What can hang from each mark:
zapo: movo tuni zivo
dafef: movo
telo: zivo
vigi: luga
nabuf: movo rusad
luga: dafef nogu sogi vigi
movo: dafef zapo
nogu: luga telo
tuni: zivo
zivo: tuni zapo

In the rows, zero is written as 128.
Known rows, with every way that one mark hangs from another:
vigi[luga[dafef nogu sogi]]: [161 170 155 127  75 123 136 136  95 164 102 193 177  15 118 103  99 135
 129  89  78 193 178 110 154 148 131  53]
luga[vigi]: [141 126 113 126 129 121 146 130 135 126 146 158 135  81 128 147 138 144
 152 101  88 156 146 103 111 132 141 130]
nogu[telo]: [128 119 146 125 155 139 140 110 147 104 148 122 147  89 124 107 103 136
 123 123 105 147 127 150 143 121 142 137]
zivo[zapo]: [140 136 134 125 137 102 149 136 129 122 146 143 165 117 120 133 131 106
 128  92  82 139 112 148 128 124 142 120]
nogu[telo[zivo]]: [123 115 147 127 165 117 138 106 147  87 152 142 149  56 144 116  95 137
 150 125 100 142 148 144 141 123 148 162]
vigi[luga[nogu sogi]]: [138 155 163 124  95 139 133 128  90 168 112 166 164  41 115 140  98 124
 141 112  94 190 162 107 147 161 129  82]
telo[zivo]: [117 114 140 134 136 101 142 129 133 109 150 152 140  62 139 135 120 132
 159 120  89 139 152 127 116 140 152 155]
nogu[luga telo]: [135 135 156 117 163 155 134  83 145 128 158 124 147 102 134  94  95 133
 121 116 105 152 133 151 126 115 124 116]
nabuf[movo[zapo]]: [127 173 153 154 128 102 152 118 142 111 149 102 146 111  83 114 139 141
 125 102  87 135 151 111  96 170 132 160]
dafef[movo[zapo[tuni zivo]]]: [117 166 126 150 202  83 164 103 155 124 111  72 140 118 166 108 161 116
  81 103  86 138 124 142 134 107 149 127]
luga[dafef[movo] nogu[telo] sogi]: [125 166 146  95 110 141 149 110 144 131  92 146 162  10 147 102  51 103
  96  74  85 198 181 138 198 131 154  52]
telo[zivo[tuni zapo[movo[dafef]]]]: [142 176 116 111 143  51 136 146 132  65 155 144 157  91 146 138 125  95
 164 111 102 140 139 183 132 114 151 109]
nabuf[movo[dafef zapo[tuni]] rusad]: [ 94 212 162 131 160  91 191 114 150  99 160  89 140  97  81 103 185 156
 169 114  85 122 183 123 103 123 102 150]
dafef[movo[zapo[zivo[tuni]]]]: [127 156 113 130 159  76 131 130 135  70 116  74 135  97 169 126 143  86
  73 126 101 147 125 164 121 124 147  97]
luga[dafef]: [143 138 131 132 108 109 147 138 137 119 135 155 150  67 120  95 128 142
 120  93  80 150 144 135 125 125 145  98]
luga[nogu sogi]: [104 144 146 107  96 144 157 148 117 151 114 157 132  63 114 151 101 116
 140 105  91 181 171 104 141 156 145  91]
vigi[luga[dafef sogi]]: [160 155 144 130  86  99 128 126 117 162 117 174 175  23 128  95 102 146
 116  90  94 177 152 130 134 140 121  67]
luga[dafef sogi]: [128 147 130 114  87 101 152 145 142 143 119 162 140  44 126 107 106 141
 117  82  93 168 157 125 128 137 136  74]
telo[zivo[tuni zapo[movo]]]: [137 151 123 124 154  71 125 131 122  88 140 146 157  91 160 157 110  60
 131  95  82 145 136 187 151 130 166 118]
zivo[tuni zapo[movo]]: [141 155 123 121 145  93 128 134 118 103 138 126 153 121 136 151 115  58
 105  93  85 153 113 192 151 131 159  92]
zapo[zivo]: [133 123 126 139 156 106 144 139 121 115 145 142 131 103 143 124 153 130
 112 121  84 138 118 143 119 117 143 136]
tuni[zivo[zapo[movo]]]: [152 147 141 138 141  86 162 136 144 117 155 146 150 133 119 130 108 108
 112  57  80 140 108 156 155 114 141 158]
movo[dafef zapo[zivo]]: [154 173 112 139 148  61 163 146 148  74 155 110 136 117 120  93 178 178
 141 139 110 123 131 119  77 100 125 137]
nabuf[movo rusad]: [ 94 146 167 127 130 135 157 112 110 122 165 135 136  63 102 142 135 112
 140 104  64 138 173 142 126 156 115 153]
movo[dafef zapo]: [141 167 124 130 117  81 161 140 155  85 155 100 143 109  93  98 148 175
 162 135 119 132 141 108  78 121 128 130]
dafef[movo]: [111 121 138 123 129 123 141 111 132 132 133 105 143  78 143 133  93 101
 102 109  92 160 127 146 140 144 154 115]
luga[dafef[movo[zapo[tuni]]] vigi]: [146 185 106 141 157  85 166 102 176 129 100 112 157  70 154 101 144 141
 110  61  75 160 164 105 136 108 148  89]
telo[zivo[tuni zapo]]: [125 140 130 112 144  73 131 154 125  72 139 153 161  82 151 152 136  82
 147 110  88 140 133 169 130 129 146 110]
vigi[luga]: [156 126 154 147 124 120 122 114 103 144 144 141 169  74 123 115 120 138
 127 126  95 156 122 135 123 143 128 122]

Rows:
[124 153 120 102  99 139 159 148 121 151 113 183 130  51 120 171 116 132
 165  86  85 191 187  75 137 150 141  94]  luga[nogu sogi vigi]
[135 192 128 129 177  80 169 121 150 131 145 118 159 143 120 115 143 122
 145  86  93 139 117 165 146  94 150 114]  zivo[zapo[movo[dafef] tuni]]
[111 168 162 139 132 111 166 104 124 104 162 106 141  80  92 132 145 122
 136 104  73 128 183 121 104 157 111 162]  nabuf[movo[zapo] rusad]
[130 178 119 145 196  83 167 123 142 126 143 116 126 130 142 102 170 147
 127 117  91 139 123 159 136  88 150 134]  zapo[movo[dafef] tuni zivo]
[153 155 146 122 128 152 146 126 135  98 120 166 164  52 117  85 104 133
 122  99  76 166 166 131 174 115 152  92]  luga[dafef nogu[telo]]
[135 147 127 102 155 135 127 138 129  52 124 177 148  33 153 157 119 113
 176 123  89 173 188 122 163 128 153 115]  luga[nogu[telo[zivo[tuni]]] vigi]
[111 218 152 148 157  83 181 127 166 105 147  85 144 130  76  86 178 174
 161 112 101 129 152 111  93 137 122 151]  nabuf[movo[dafef zapo[tuni]]]
[120 183 144 135 150  69 196 158 188  80 149  97 132 135  89  81 179 197
 162 107 122 125 129 108  99  96 112 161]  movo[dafef zapo[tuni[zivo]]]
[169 172 162 118 103 138 132 113 113 140 102 184 189   7 126  86  78 138
 121  95  90 193 175 126 180 132 127  59]  vigi[luga[dafef nogu[telo] sogi]]
[117 172 148 135 157  89 183 138 170 115 156 119 122 131 106  99 145 168
 148  91 107 144 124 140 144 101 134 160]  zapo[movo[dafef] tuni[zivo]]
[125 165 127 158 199  85 167 124 151 117 124  97 135 136 141 105 188 144
 106 117  88 127 124 129 111 104 140 143]  movo[zapo[tuni zivo]]
[115 164 138 101  82 127 156 132 128 151  90 155 149  19 142 123  74  99
 102  70  74 197 185 118 172 148 157  43]  luga[dafef[movo] nogu sogi]
[102 158 152 139 164  88 182 119 182 112 121  72 135 117 129 104 135 135
 102  79  99 143 126 125 139 117 135 156]  dafef[movo[zapo[tuni[zivo]]]]
[185 162 164 138 126 147 124 107 109 116 119 176 198  31 119  74  96 139
 119 108  77 176 161 133 181 120 136  84]  vigi[luga[dafef nogu[telo]]]
[122 152 128 157 206 104 156 108 131 151 131 118 124 130 158 118 155 114
  94  99  72 145 120 164 155 106 161 142]  zapo[movo tuni zivo]
[133 145 116 137 164  99 123 136 112  96 136 122 120 109 162 138 139  85
  88 121  90 151 118 185 144 124 157 110]  zapo[movo zivo[tuni]]
[164 144 170 137 143 159 124 100 104 122 131 149 185  58 117 107  96 129
 131 129  90 172 145 131 171 136 137 114]  vigi[luga[nogu[telo]]]
[130 168 160 118 226 108 152  79 159 128 144 146 177 110 166  98 121 115
 144  90  85 131 139 168 149  87 129 125]  nogu[luga telo[zivo[zapo[tuni]]]]
[104 160 139 141 171 102 166  96 162 133 112  59 147 110 141 115 131 115
  99 100  94 147 134 133 133 131 153 119]  dafef[movo[zapo[tuni]]]
[149 162 112 139 156  80 149 130 128 109 160 129 126 113 133 111 140 149
 128 123  97 141 124 154 120 103 148 135]  zapo[movo[dafef] zivo]
[104 173 160 114 119 113 168 126 121  99 180 132 136  63  86 123 146 144
 174 121  85 135 177 137 109 138 104 146]  nabuf[movo[dafef] rusad]
[117 193 152 126 119  90 174 119 136  83 176 103 140  79  77 111 158 155
 170 121  91 123 186 118  87 137 100 154]  nabuf[movo[dafef zapo] rusad]
[164 171 121  96 130 127 141  97 158 149 131 187 152  37 151  89  91 157
 132  65  99 179 180 115 130 105 112  62]  nogu[luga[dafef sogi vigi] telo]
[157 169 119  99 112 139 154 130 144 122 105 197 155  19 129 117  96 146
 144  70  83 196 198  93 170 120 141  71]  luga[dafef nogu[telo] sogi vigi]
[113 141 156 102 154 122 138  87 151 135 146 155 142  46 160 114  69 132
 149 107 113 161 171 138 123 129 122 117]  nogu[luga[sogi] telo[zivo]]
[161 162 115 113 124 121 138  89 144 153 130 162 156  50 162 101 101 127
 114  62  73 172 168 121 123 115 135  60]  nogu[luga[dafef[movo] vigi]]
[139 147 118 145 163  80 149 107 141 107 127  84 143 101 161 117 134 117
  82 111  92 139 127 138 117 122 150 129]  dafef[movo[zapo[zivo]]]
[110 146 154 150 168 111 174 125 158 137 142 121 120 129 120 115 132 132
 116  76  88 147 120 145 160 117 146 169]  zapo[movo tuni[zivo]]
[129 186 131 133 186  56 170 117 153 117 149 139 162 109 141 121 139 123
 172  89  84 132 140 163 144  96 157 141]  telo[zivo[zapo[movo[dafef] tuni]]]
[138 172 110  97  87 124 157 131 132 153  89 182 149   5 149 141  86 112
 128  51  70 205 200  90 165 138 155  46]  luga[dafef[movo] nogu sogi vigi]
[154 139 131 118 176 127 134  80 151 114 161 173 150  60 165 119 102 150
 172 104  95 151 174 119 118 108 128 142]  nogu[luga[vigi] telo[zivo]]
[138 145 129  96 157 119 140  86 154 136 145 180 141  34 168 132  84 148
 173  89 110 170 185 110 118 122 118 117]  nogu[luga[sogi vigi] telo[zivo]]
[125 223 140 157 186  64 179 134 159  98 146  96 137 137 101  81 207 177
 140 113  95 120 142 122  94 113 120 158]  nabuf[movo[dafef zapo[tuni zivo]]]
[124 132 157 121 154 141 143 115 131  88 137 161 156  48 133 126  95 125
 163 123  83 157 176 124 164 129 161 147]  luga[nogu[telo[zivo]]]
